Each row was made from one small tree. Brackets hold a mark, then the marks that hang from it, in the order of their numbers. Every link used is in the known rows. Write each row's tree.
Known rows
(Z26 (Z159 Z431 Z454) Z417 Z602): [ 1.67 -2.50 -1.14  2.12 -3.97 -3.10 -1.90 -2.34  0.76 -6.00  1.68  5.06
  2.21  1.12  0.28 -1.80 -1.86 -1.84  3.17 -5.38 -0.05  2.26 -0.27 -3.38
  0.54]
(Z417 Z648): [-1.78  1.04  0.39 -1.05  0.89  0.86  0.27 -0.59 -1.16 -1.69 -0.89  0.40
  0.48 -0.61 -1.25 -1.02 -0.15 -2.09 -1.19 -0.79 -1.03  0.98  0.20 -0.26
  0.15]
(Z548 Z592 (Z602 Z26) Z661): [-4.09 -0.73 -1.34  2.10 -1.15 -1.86 -1.77  1.53  2.72  1.85 -1.47  0.10
  0.06 -2.39 -4.04  2.74  2.23 -2.06 -2.31 -1.67 -1.89  3.29 -1.86 -1.05
  3.43]
(Z588 (Z26 (Z159 Z454) Z602) (Z648 Z417)): [-6.78 -0.98 -1.58 -0.53 -1.54 -2.06 -1.73 -0.77 -1.29 -1.83 -1.04  0.49
 -0.14  0.41  0.57 -1.78  0.36 -4.73 -0.44 -3.29 -2.12  3.42  1.82 -3.26
  1.61]
(Z375 (Z661 (Z548 Z592 (Z602 Z26)))): [-1.30 -0.67 -1.92  2.16 -0.90  1.12  1.12  1.29  2.60  0.89 -0.93  1.40
 -0.25 -2.52 -3.94  1.61  0.80  0.74 -0.82 -0.26 -1.65 -0.12  2.85 -1.42
  1.42]
(Z661 Z375 Z548): [ 1.91 -1.02 -0.79  1.62 -1.08 -2.53  1.76 -0.28  2.09 -0.54  1.16  2.45
  3.13 -2.59 -4.17  2.07  0.32  2.44 -1.90 -0.21 -1.67 -1.92  1.66 -1.72
  2.64]
(Z375 Z661): [ 0.00 -0.33 -1.29  0.03  0.41  0.99  1.35  0.58  1.41  0.69 -0.56  0.61
 -0.50 -1.66 -1.02  0.53 -0.68  0.72 -0.48  1.33 -0.06 -1.13  3.38  0.00
 -0.32]
(Z26 Z159 (Z417 Z648) Z602): [-2.17 -1.67  0.09  0.45 -2.57 -0.42 -1.83 -3.08  1.48 -3.53  1.01  4.04
  3.09  1.51 -2.34 -1.83 -1.29 -3.11  2.57 -5.85 -1.17  2.64  1.00 -2.09
 -0.10]
(Z592 (Z375 (Z661 (Z548 (Z602 Z26))))): [-0.67 -1.03 -2.27 -1.02 -0.72  0.94  2.56  0.10  3.62  1.85  0.27  0.14
  0.67 -1.99 -5.57  1.83  0.84  0.47 -0.57  0.09 -0.26 -0.89  3.86 -0.94
  2.54]
(Z602 Z26): [-2.58 -0.71  0.40 -0.21  0.09 -0.36 -0.88  0.04 -0.24  1.41 -1.60 -0.43
 -0.50 -0.04 -1.98  0.75 -1.08 -0.98 -0.65 -0.72 -0.08  0.82 -0.90  0.36
  1.64]
(Z548 (Z602 Z26)): [-2.43 -0.20  0.92  0.44 -1.78 -0.39 -0.35  1.37  1.23  0.73  0.52  0.30
 -0.59  0.25 -3.40  0.94  2.68 -1.57  0.83 -2.43 -2.29  3.17 -1.29  0.47
  1.01]
(Z602 (Z26 Z159 (Z417 Z648))): [-4.17 -1.60 -0.46 -0.59 -0.15 -0.29 -1.76 -2.89  0.23  0.44 -2.01  2.09
  2.41  0.90 -2.03 -0.57 -3.23 -2.41 -0.09 -2.99  0.31  1.74 -0.62 -1.23
  1.68]
(Z602 (Z26 Z417)): [-2.39 -1.03 -0.29 -0.22  0.04 -1.77 -1.51 -0.07  0.27  0.72 -1.08  0.75
  0.02  0.64 -2.83  0.43 -2.57 -0.84  0.34 -2.87  0.46  1.28 -1.68 -0.28
  2.40]
(Z588 (Z26 Z417)): [-3.13 -0.95 -1.83 -0.11  0.11 -1.09 -0.82 -0.71 -0.32  0.94 -0.12 -0.50
  0.04  1.52 -1.65  0.00 -0.27 -1.97 -0.37 -2.45  0.05  0.50  0.39 -1.43
  2.29]
(Z431 Z159): [-2.27 -0.70  0.62 -0.23  0.67  0.05  0.69 -0.99  1.30  1.01  1.08  2.52
  2.00  0.52  0.46 -0.50  1.21 -0.23  0.03  1.96  0.77  2.15  0.12 -0.46
 -1.53]
(Z454 (Z159 (Z26 (Z417 Z648) Z602) Z431)): [-2.86 -2.75 -1.43  1.13 -0.94 -1.24 -0.05 -2.08 -0.46 -2.75  1.26  0.70
  4.61  2.65 -2.64  1.51  1.14 -3.58 -3.84 -2.31 -0.79  3.80  1.08 -0.42
 -0.59]
(Z548 (Z592 Z375) Z661): [-1.55 -0.73 -3.38 -0.05  0.41 -1.44 -0.52 -0.27  2.89  1.80 -1.69 -1.12
  1.25 -2.69 -2.27  2.58 -0.31 -0.70 -3.27  0.73  1.23 -0.53  0.46 -1.65
  4.05]
(Z548 Z602): [-0.61  0.27  0.64  0.55 -1.82 -0.10  0.28  1.36  1.41 -0.25  1.64  0.60
 -0.25  0.24 -1.96  0.41  3.47 -0.90  1.28 -1.92 -2.24  2.61 -0.66  0.24
 -0.15]
(Z375 (Z661 (Z548 Z592 (Z602 (Z26 (Z159 Z454) Z417))))): [-1.36 -1.11 -2.75  2.79 -1.40  0.77  0.48  0.33  2.91 -0.01 -1.27  2.62
  0.42 -2.44 -2.82  0.76 -0.56  1.20  0.46 -0.98 -0.86  0.21  2.77 -2.84
  1.94]
(Z548 (Z592 Z375) (Z602 (Z26 (Z159 Z454) Z417)) Z661): [-4.13 -1.74 -3.58  1.01 -1.95 -2.26 -1.74 -0.41  4.61  1.61 -1.55  0.89
  1.90 -2.13 -4.42  2.50  0.59 -1.90 -0.90 -2.81 -0.07  3.03 -0.90 -2.84
  5.52]
(Z661 Z375 (Z548 Z592 (Z602 (Z26 Z159)))): [-0.72 -1.34 -1.65  2.12 -2.92 -2.69  0.14 -0.13  3.52  0.18 -0.08  2.10
  3.69 -1.94 -5.14  3.31  1.41  0.32 -1.72 -2.47 -2.60  0.13  0.13 -2.17
  4.74]
(Z588 Z26 Z648): [-5.51 -0.12 -2.65 -0.69  0.41 -1.06 -0.59 -0.11 -1.90  0.92 -1.44 -1.58
 -1.46  0.06 -1.06 -0.83  2.06 -4.32 -3.01  0.43 -2.12  0.49  1.00 -1.21
  2.30]
(Z159 (Z26 Z417) Z454): [-1.89 -1.88 -3.13  2.31 -0.22 -2.51 -0.97  1.08  0.45 -4.63 -1.18 -0.65
 -0.16  0.17 -1.36  0.07 -2.52  2.59  1.95 -2.00  0.83  3.07  0.73 -3.84
  3.97]
(Z588 (Z26 (Z159 Z431 Z454) Z602) (Z648 Z417)): [-5.42 -1.40 -1.73 -0.67 -1.81 -3.21 -1.46 -1.00 -2.07 -3.20 -0.45  1.33
  0.35  0.56  0.64 -1.56  0.33 -5.78 -1.64 -3.62 -2.37  3.49  1.27 -3.32
  1.38]

Which tree is each row?
[-5.33 -0.45 -3.33 -0.69  0.35 -2.46 -1.23 -0.22 -1.35  0.20 -0.93 -0.37
 -0.97  0.75 -1.88 -1.17  0.61 -4.19 -2.02 -1.73 -1.63  0.98  0.23 -1.90
  3.08]
(Z588 (Z26 Z417) Z648)
[-4.85 -1.75 -1.10  0.23 -1.64 -0.03 -1.43 -2.77  0.16 -0.86  0.08  1.13
  1.76  1.91 -2.44 -0.98  0.31 -4.31  0.49 -4.37 -1.25  1.91  1.87 -2.20
  1.45]
(Z588 (Z26 Z159 (Z417 Z648) Z602))
[-1.12 -1.56 -2.43 -0.90 -1.04  1.46  2.37 -1.13  3.89  2.13  0.01  0.69
  1.75 -1.68 -4.89  1.63  0.56  0.21 -0.45  0.24 -0.07 -0.93  4.33 -1.32
  2.21]
(Z592 (Z375 (Z661 (Z548 (Z602 (Z26 Z159))))))
[-0.28 -0.79 -1.52  2.02 -2.64 -3.24  0.32  1.14  3.26 -0.09  0.14  1.54
  2.63 -2.19 -5.82  3.60  1.73  0.55 -1.85 -2.64 -2.82  0.17 -0.36 -1.76
  5.15]
(Z661 Z375 (Z548 Z592 (Z602 Z26)))
[-0.58 -1.19 -2.60 -1.00 -0.74  0.26  2.26  0.06  3.86  1.50  0.50  0.74
  0.92 -1.63 -5.96  1.69  0.14  0.51 -0.08 -0.94 -0.03 -0.69  3.49 -1.28
  2.93]
(Z592 (Z375 (Z661 (Z548 (Z602 (Z26 Z417))))))
[-3.04 -0.96 -1.80  1.38 -1.69 -4.18 -1.32  1.62  3.78  1.53 -0.97  0.36
  1.65 -3.05 -5.23  4.18  1.96 -1.67 -3.24 -1.95 -2.21  2.40 -1.57 -0.87
  5.29]
(Z548 Z592 (Z602 Z26) (Z661 Z375))
[ 0.24 -0.81 -2.37 -0.94 -0.75  1.08  2.86  0.07  3.71  1.35  0.82  0.30
  0.87 -1.96 -4.90  1.61  1.21  0.80 -0.32  0.35 -0.25 -1.20  4.16 -1.05
  2.02]
(Z592 (Z375 (Z661 (Z548 Z602))))
[ 1.28 -1.70 -1.44  1.15 -1.68 -0.53 -0.41 -3.27 -0.78 -2.92 -0.60  2.97
  2.52 -0.07  3.73 -1.33 -1.54 -0.95  0.04  0.31  1.01  0.25  0.22 -2.64
 -0.39]
(Z26 (Z159 Z431 Z454))
[-5.05 -1.59 -3.11  0.10 -1.47 -1.78 -1.52 -0.96  4.44  1.86 -1.49  0.95
  2.68 -1.77 -5.66  2.58  0.86 -3.27 -2.04 -3.29 -0.79  3.28 -0.69 -2.26
  5.05]
(Z548 (Z592 Z375) (Z602 (Z26 Z159 (Z417 Z648))) Z661)
[-1.26 -1.60 -1.50  2.12 -1.01  1.23  1.42 -0.34  2.90  0.88  0.05  3.29
  1.11 -2.07 -4.15  0.62  0.13  1.08  0.09 -0.68 -1.57  0.19  3.73 -1.89
  0.14]
(Z375 (Z661 (Z548 (Z602 (Z26 Z159 Z417)))))
[-0.42 -0.44 -2.03  2.21 -0.89  1.26  1.42  1.27  2.69  0.41 -0.37  1.55
 -0.09 -2.51 -3.22  1.34  1.16  1.08 -0.62  0.01 -1.64 -0.40  3.16 -1.60
  0.85]
(Z375 (Z661 (Z548 Z592 Z602)))
[-2.36 -2.85 -1.08  1.49 -1.23 -0.54  0.33 -1.80 -0.43 -1.72  1.19 -0.30
  4.11  2.38 -1.66  2.10  2.23 -2.96 -4.12 -0.56 -0.77  3.15  1.54  0.13
 -1.20]
(Z454 (Z159 (Z26 Z602) Z431))
[-1.43 -0.99 -2.46  2.77 -1.38  1.43  0.81  0.37  2.64  0.31 -1.54  2.03
  0.20 -2.81 -2.41  0.90  0.18  1.11 -0.04  0.07 -1.08 -0.05  3.14 -2.53
  1.55]
(Z375 (Z661 (Z548 Z592 (Z602 (Z26 (Z159 Z454))))))
[-1.49 -2.20 -1.31  0.59 -1.14 -2.14 -1.83 -2.34 -0.26 -1.30 -1.53  2.81
  1.79  0.59 -0.22 -0.51 -3.63 -1.50  0.33 -2.64  1.12  1.47 -1.51 -2.14
  2.13]
(Z602 (Z26 (Z159 Z431 Z454) Z417))
[-1.25 -0.47 -2.06  1.50 -1.76 -3.93 -0.73  1.62  3.97  0.54  0.13  0.68
  1.97 -3.03 -3.84  3.66  2.72 -0.97 -2.80 -1.43 -2.17  1.85 -0.92 -1.14
  4.13]
(Z548 Z592 Z602 (Z661 Z375))
[-4.19 -1.85 -0.82  1.53 -0.31 -1.69 -0.17  0.11  1.66 -3.86  0.73  2.37
  1.59  0.52 -2.04 -0.80  0.26  0.33  1.84 -0.98  0.12  5.33  0.97 -3.16
  1.23]
(Z431 (Z159 (Z26 (Z417 Z648) Z602) Z454))
[-5.98 -1.52 -2.15 -2.14 -0.01 -2.55 -0.94 -2.26 -2.32 -0.48 -1.05  0.92
  1.95  1.21  1.05 -0.96 -0.44 -5.90 -3.88 -2.09 -1.67  2.38  1.09 -2.49
  0.75]
(Z588 (Z26 (Z159 Z431)) (Z648 Z417))
[-1.85 -0.95 -2.16  2.46 -2.45  0.47 -0.02 -0.22  2.73  0.28 -0.98  1.13
  1.24 -1.54 -3.74  1.39  1.55  0.26  0.23 -1.94 -1.17  1.08  0.26 -3.15
  3.74]
(Z661 (Z548 (Z592 Z375) (Z602 (Z26 (Z159 Z454)))))
[-2.63 -1.08 -3.13 -1.10 -2.86 -0.58 -0.56 -0.02  3.49  1.13 -1.35 -0.52
  1.50  0.19 -3.44  2.93  1.35 -3.62 -0.97 -2.88 -0.75  1.74  0.02 -0.79
  4.29]
(Z548 (Z592 (Z375 Z661)) (Z602 (Z26 (Z159 Z431))))
[-2.26 -3.09 -1.56  1.48 -1.25 -1.52 -0.13 -1.89 -0.07 -2.19  1.58  0.55
  4.46  2.84 -2.23  1.85  1.23 -2.88 -3.43 -2.06 -0.43  3.46  1.01 -0.32
 -0.66]
(Z454 (Z159 (Z26 Z417 Z602) Z431))
[-0.56  0.18 -3.65 -1.50 -0.43 -0.12 -0.14  0.56  2.48  0.95 -1.93 -2.17
  0.24 -0.55 -1.05  2.22 -0.89 -0.96 -1.10 -0.39  1.44 -1.47  1.04 -0.69
  4.05]
(Z548 (Z592 (Z375 Z661)))
[-1.38 -1.47 -1.14  2.11 -0.98  1.92  1.77 -0.27  2.65  1.25 -0.19  2.73
  0.86 -2.40 -3.76  0.79  0.82  1.02 -0.37  0.40 -1.81 -0.04  4.08 -1.56
 -0.24]
(Z375 (Z661 (Z548 (Z602 (Z26 Z159)))))
[-3.04 -1.42 -0.46  0.77 -0.81  0.41 -1.43 -2.00 -0.04  0.75 -2.56  0.79
  0.81 -0.24  0.54 -0.36 -2.16 -0.61  0.55 -0.14  0.86  0.98 -0.19 -1.41
  1.60]
(Z602 (Z26 (Z159 Z454)))
[-1.21 -0.82 -2.26  2.16 -0.91  0.39  0.80  1.24  2.90  0.58 -0.69  1.99
 -0.05 -2.18 -4.32  1.45  0.05  0.82 -0.36 -1.34 -1.44  0.11  2.45 -1.76
  1.78]
(Z375 (Z661 (Z548 Z592 (Z602 (Z26 Z417)))))
[-4.85 -1.93 -1.82  0.86  0.58  0.72 -0.19 -2.27  0.21  0.24 -0.36 -0.65
  4.44  2.31 -1.64  1.28  0.33 -1.54 -3.00 -0.54  0.40  3.02  1.60 -0.39
 -0.20]
(Z454 (Z159 (Z26 (Z417 Z648))))
[-3.25 -1.49  0.05  1.90 -0.71 -2.21 -0.56  0.81  2.70  1.43  0.85  2.46
  0.52 -2.24 -5.67  1.32  1.89 -0.86 -0.90 -2.14 -2.19  3.86 -0.81 -0.94
  1.36]
(Z548 (Z602 (Z26 Z417)) Z661)
[-3.56 -2.22 -0.93  1.91 -0.58 -1.99 -0.26  0.32  2.04 -3.28  1.06  2.22
  1.40  0.73 -1.60 -0.45  0.30  1.08  2.26 -0.70  0.45  4.98  0.91 -3.08
  1.16]
(Z431 (Z159 (Z26 Z417 Z602) Z454))
[-6.16 -1.78 -2.82  0.16 -1.84 -1.77 -1.99 -2.01 -0.29 -0.69 -0.31  1.04
  0.47  1.47 -2.09 -1.67  1.23 -5.48 -0.60 -3.30 -2.45  1.85  1.60 -2.53
  2.17]
(Z588 (Z26 Z159 Z417 Z602) Z648)
